What can hang from each mark
z_574: z_518 z_635 z_917
z_917: z_518 z_574 z_635
z_518: z_574 z_917
z_765: z_635 z_776
z_379: z_635
z_776: z_765
z_635: z_379 z_518 z_574 z_765 z_776

Each row was made from one small tree. Brackets hold a mark, then the marks that hang from it, in the order of their numbers. Every link used is in the known rows. Write each row's tree.
Known rows
[z_917 z_518]: [  9  12  -8 -40  22  25 -19   5  15  12 -34   9 -31  10  -4   0 -24 -17
 -24   8  -2  19  10  28   1   5   5]
[z_574 z_635]: [  5   7  -4 -34  12  25 -17   7  20   9 -29   4 -18   2  18  14 -11 -26
 -23  12 -18   6   0  32  11 -12  10]
[z_635 z_379 [z_518 z_574] [z_765 z_776]]: [ -8   5 -14 -40  -5  13 -38  -2  -5  20 -22  17 -25  -5  18  -6   3 -29
  -9  18  10  21  19  18 -15   5   3]
[z_635 z_574]: [  3  10 -13 -29   5  26 -29   1  16   4 -25  16 -11   5   3  15 -10 -18
 -15  11 -10  -4  11  24   3   4   7]
[z_765 z_635]: [ -6   9 -20 -39  18  24 -18 -11  27   9 -23  11  -4   6   1  12 -11  -9
 -17  23 -15   6   1  34  15  -9   7]
[z_635 [z_574 z_917] z_765 z_776]: [ -8  15 -17 -23   4  14 -19   6   9  13 -21  12 -11   7  16  -8   5 -22
  -1  26  16   3  20   7 -12   6   0]
[z_518 [z_917 z_574]]: [ 14   2 -28 -30  16  17 -19   5  18   3 -20  14 -19   7  -1  -9 -20 -19
 -24  18 -26  21  16  21  31   5  -1]
[z_518 [z_917 z_574 [z_635 z_776]]]: [  4   1 -17 -44  12  18 -15   7  15   5 -13  18 -12   0  12 -14 -10 -13
 -15  28 -19  20   8  11   8   0   4]
[z_776 [z_765 [z_635 z_379 z_518 z_574]]]: [ -1  11 -26 -52  -3  22 -35 -23  12  11 -15  20   1  -1   0  -4  -3 -20
  -9  13  18   9  -3  14  -7  -9   1]
[z_776 [z_765 [z_635 z_518 [z_574 z_917]]]]: [ -4  18 -28 -44   6  22 -28 -23  13   9 -23  18   0  10 -10  -2   3 -20
  -6  10  14   5   5  14   9 -15  -2]
[z_765 [z_635 z_379 z_574] z_776]: [  3   8  -7 -38   0  25 -39 -17  13   4  -6  21  -8 -13  11  12   0 -11
  -9  24   4  12   6  10  -2   0   9]
[z_379 [z_635 [z_574 [z_518 z_917]]]]: [  6  -2 -14 -24  19  39 -28 -11  31 -11 -24  33  -8  -4  10  -3   8 -17
 -17  15  -1   4  10   8   5  -5   6]
[z_635 z_776]: [ -3   3  -8 -34  10  19 -14   9  15  13 -20   8 -12   3  17  -3 -16 -13
 -19  24  -5  14   5  18  -6  -6   7]
[z_776 z_765]: [  5  10 -23 -37   3  28 -17   2   6   8 -33   5 -13  10 -12  -5 -18 -13
 -16   9 -10   6   5  34  13 -16   0]
[z_574 z_917]: [  2  11  -7 -28  20  24 -12  -1  17   9 -31   7 -14   9  13   9 -10 -17
 -18  17 -17  11  16  13  17  -8   7]
[z_574 z_518 [z_917 z_635]]: [  1   8  17 -41  14  34 -13  -7  22   5 -31  20  -8   1  18  13   9  -8
 -10  18 -15  11  12   8  24 -23  14]
[z_574 [z_518 z_917] [z_635 [z_776 z_765]]]: [  8   0  -4 -30   6  26 -18   9  16   4 -17  17 -17  -6  15 -26   6 -19
 -21  15  10  26  -6  16  19 -30   0]
[z_635 z_379 [z_518 z_917] [z_776 z_765]]: [  0  -1 -23 -43   6  15 -22   0   4  12  -5  17  -5  -3  22 -41  -9 -23
 -19  18  24  36  -5  -4 -23  -7  -2]
[z_917 [z_635 z_765]]: [-12  11 -14 -44   7  29 -14   5  13  11 -31   6  -6  10   4   5  -3 -12
  -3  17 -17  -8   9  39  -2  -4   8]
[z_379 [z_635 [z_574 z_518] z_765]]: [  0   4 -18 -30   8  34 -26 -10  26  -1 -34  24  -8   2   6   3  12 -20
  -5  17   6  -5  17  22  -3  -3   4]
[z_635 z_518 z_574 z_765]: [ -8  14 -27 -36   1  15 -30  -2  12  15 -25  14  -7  13   1  -2   1 -31
  -5   5  10  -4  17  28 -10  12   1]
[z_917 z_574 [z_635 z_765]]: [  1  11 -20 -54  -1  18 -17   3  12  14 -32   7 -13   9  -2   7  -9 -16
  -3  22 -25   1  20  34  14   3   5]
[z_917 z_574 z_635]: [  7   7  -8 -56   4  22 -18  -1  16   9 -29  12 -13   3   3  16 -15 -13
 -12  20 -34   6  15  25  17  -3  11]
[z_379 z_635]: [  0   1 -19 -37  22  34 -15  -7  26   1 -35  13  -9   2  12   7 -11 -18
 -18  18 -15   3   8  22  -5  -7  10]
[z_518 [z_917 z_635]]: [ -3   3 -16 -33  21  32 -16   4  17  -2 -20  16  -7   4   7  -7  -6 -10
 -16  15 -23   5   1  23   8  -5   7]
[z_574 [z_635 z_765]]: [ -2  11 -16 -32   8  21 -16  10  17  14 -31  -1 -19   7  13   5  -4 -29
 -15  13  -9   1   6  42   8  -7   5]
[z_574 [z_635 z_379 z_518 z_765 z_776]]: [ -8   5  -7 -48   1   8 -21   5  13  24 -14   5 -11  -5  43 -13   1 -37
 -14  21  21  22  -2  12 -29  -3   6]
[z_518 [z_917 [z_574 [z_635 z_765]]]]: [ 10   6 -32 -30  12  13 -20  11  18   7 -22   8 -24   7   6 -11  -9 -30
 -19  16 -18  16  14  29  30   3  -4]

Which tree is each row?
[  1  12 -19 -30  -4  20 -31   0  11  10 -19  14 -10  -1  16   4  -4 -24
  -7  18   7  -2  13  19 -15  13   4] : [z_635 z_379 z_574 z_765]
[  4   3 -11 -43  -3  19 -18   3   4  14 -16   8 -10  -7  20 -16 -17 -14
 -16  25  11  23  -2   7 -19 -12   4] : [z_635 z_379 [z_776 z_765]]
[-11   4 -14 -47   1   7 -19   2   9  26 -12   8  -7   0  33 -21  -5 -27
 -10  25  23  24   6   9 -34   5   4] : [z_635 z_379 z_518 z_765 z_776]
[ -3   7 -25 -30   6  33 -29  -5  13  -3 -29  17 -13   0   1  -1   7 -20
  -1  16   4  -5  22  21 -14   6   4] : [z_379 [z_635 z_574 [z_765 z_776]]]
[ 13  10 -15 -42  -4  12 -24   9   9  14 -28   1 -29   2   3   5  -9 -30
 -11  17 -17  15  22  33  26  -1   2] : [z_917 [z_574 [z_635 [z_765 z_776]]]]
[ -3   3  -8 -31  13  32 -17   3  20   1 -23  20  -8   5   4 -12   8  -8
 -10  16 -12   8   8  28  21 -11   4] : [z_574 [z_518 [z_917 [z_635 z_765]]]]
[  2   2  -2 -34   5  21 -30   3  12  13 -29  16 -29 -14  32  20  -6 -31
 -25  22 -12  11   1  23  -1 -10  10] : [z_518 [z_574 [z_635 z_379]]]
[ -7   9 -28 -27  11  30 -23   5  13  -1 -19  19  -6   7   1 -10   6 -15
  -4  13  -8  -8   8  26  -2   7   2] : [z_518 [z_917 [z_635 z_574 z_765]]]
[ -1   5  -6 -31  -2  19 -34   8   1  14 -27  12 -34 -13  24   8   3 -31
 -14  23  -2  12  11  28  -3  -5   6] : [z_518 [z_574 [z_635 z_379 [z_765 z_776]]]]
[  6   2 -33 -48   4   8 -20   2   5  13 -14  15 -12   9  -1 -39 -13 -26
 -17  16   9  34   9   7   5  -6  -7] : [z_635 [z_518 [z_917 z_574]] [z_776 z_765]]
[ -1  14 -19 -24  -5  24 -33   5   2   6 -23  11 -17   6  -7   1   1 -18
  -1  10   2  -3  23  30   1   9   2] : [z_635 z_574 [z_765 z_776]]
[  9   8  18 -31  15  28 -16  -2  26   8 -31  13 -20  -2  27  14   8 -24
 -20  14  -9  18   9  11  33 -26  10] : [z_574 z_518 z_635 z_917]
[ -3  -3 -18 -34  13  16 -34  -4  10  10 -15  27 -19  -7  26 -11  -6 -30
 -26  17   0  26   4   6  -7   3   4] : [z_635 z_379 [z_518 z_574 z_917]]
[ -6  14 -19 -35  -5  18 -37  -2   1  12 -21  14 -13   9  -2  -6   5 -28
  -1   4  13   4  23  23  -8  10   1] : [z_635 z_518 z_574 [z_765 z_776]]
[-19   5 -24 -40   2   7 -25   7   4  26 -27  16 -20   7  14 -13   0 -29
 -10  24  15  13  14  25 -19   1  -1] : [z_635 [z_518 z_574] z_765 z_776]
[ -2  10 -14 -40 -11  16 -40  -6   0  13 -12  16 -12  -3  16  -7   5 -29
  -1   9  21  13  19   8 -22  14   4] : [z_635 z_379 z_518 z_574 [z_765 z_776]]
[ -5   4 -29 -35  12  14 -24  -1  12  14 -12  12  -7   5  20 -27  -4 -30
 -15  14   9  22   7  14 -10  10  -1] : [z_635 z_379 [z_518 z_917] z_765]
[  2   4  -4 -54  -2  14 -22   1   7  19 -14   8 -11  -9  34 -15  -5 -34
 -19  15  21  27  -9   7 -24 -18   6] : [z_574 [z_635 z_379 z_518 [z_776 z_765]]]
[-15   2 -27 -46  16  20 -14  -3  19  14 -27  12  -5   6  20 -19   2 -27
  -8  23  17  11   9  15 -33  -1   4] : [z_379 [z_635 z_518 z_765 z_776]]
[-17   1 -25 -29  12  22 -21  13   4   8 -22  23 -19  -1  13 -17   6 -15
  -9  31  -4   5   7  25  -8  -2   0] : [z_518 z_574 [z_917 [z_635 z_765 z_776]]]
[  0   1  20 -48  -6  28 -28  -4  17   7  -9  29  -2 -18  35   7   8  -9
  -7  27   9   9   0  -4 -22  -7  16] : [z_917 [z_635 z_379 [z_574 z_518] z_776]]
[ -3   7 -11 -45  -3  15 -29  -3   1  18 -16   7 -13   0  18 -13  -3 -25
  -7  13  11  23  15  16 -14   5   5] : [z_635 z_379 z_518 [z_765 z_776]]
[ -5   9   6 -53  14  24 -17 -13  15  12 -21  15  -3  -2  33   6   1 -22
 -10  17  -6  16   7  -5 -11  -8  14] : [z_574 [z_917 [z_635 z_379 z_518]]]
[ -4   8 -15 -32  -7  14 -28   6   9  15 -11  14  -9  -6  27  -9  -2 -22
  -5  28  21   7   9   8 -31  12   4] : [z_635 z_379 z_574 z_765 z_776]
[  6   6 -12 -38 -11  20 -30   0   2  10 -11  17  -8  -9  17 -10  -9 -17
 -11  22  21  13   1   1 -27  -3   3] : [z_635 z_379 z_574 [z_776 z_765]]
[-15   8 -21 -43   5   9 -16   6  10  24 -20   6  -8  13  15 -21  -4 -25
  -9  19  16  15  11  23 -19   2   1] : [z_635 z_518 z_765 z_776]
[ -6   1  -5 -33  11  27 -15   7  18   5 -17  21  -8   2  13 -21  10  -7
  -8  24   0  15   5  19   9 -12   4] : [z_574 [z_518 [z_917 [z_635 z_765 z_776]]]]
[ -5   7 -31 -31  12  31 -24  -6  22   1 -33  17  -8   5   5   2   2 -23
  -5  17   1 -12  16  25 -16   6   4] : [z_379 [z_635 z_574 z_765]]
[  0  12   0 -40  19  18 -17  -3  19  14 -28   7 -15   5  29   7   2 -37
 -20   7  -4  16   7   9   9 -14   9] : [z_574 [z_635 z_518] z_917]
[ -2   4 -20 -37  11  15 -25   4  16  13 -14   9 -13  -1  32 -19   2 -39
 -18  10   9  19  -1  18  -8   1   2] : [z_574 [z_635 z_379 [z_518 z_917] z_765]]
[  0  19  -6 -46   5  30 -32   4   0   8 -29  16 -28   5 -11  -2   2 -14
   3   7  13   2  19  28 -17  13   5] : [z_917 z_518 [z_635 z_574 [z_765 z_776]]]
[ -8   1   0 -42   8   8 -26  -5   6  23 -17  23 -18 -10  45  -6  -1 -31
 -19  31  16  32   9 -14 -25  -4   7] : [z_635 z_379 [z_518 [z_574 z_917]] z_776]
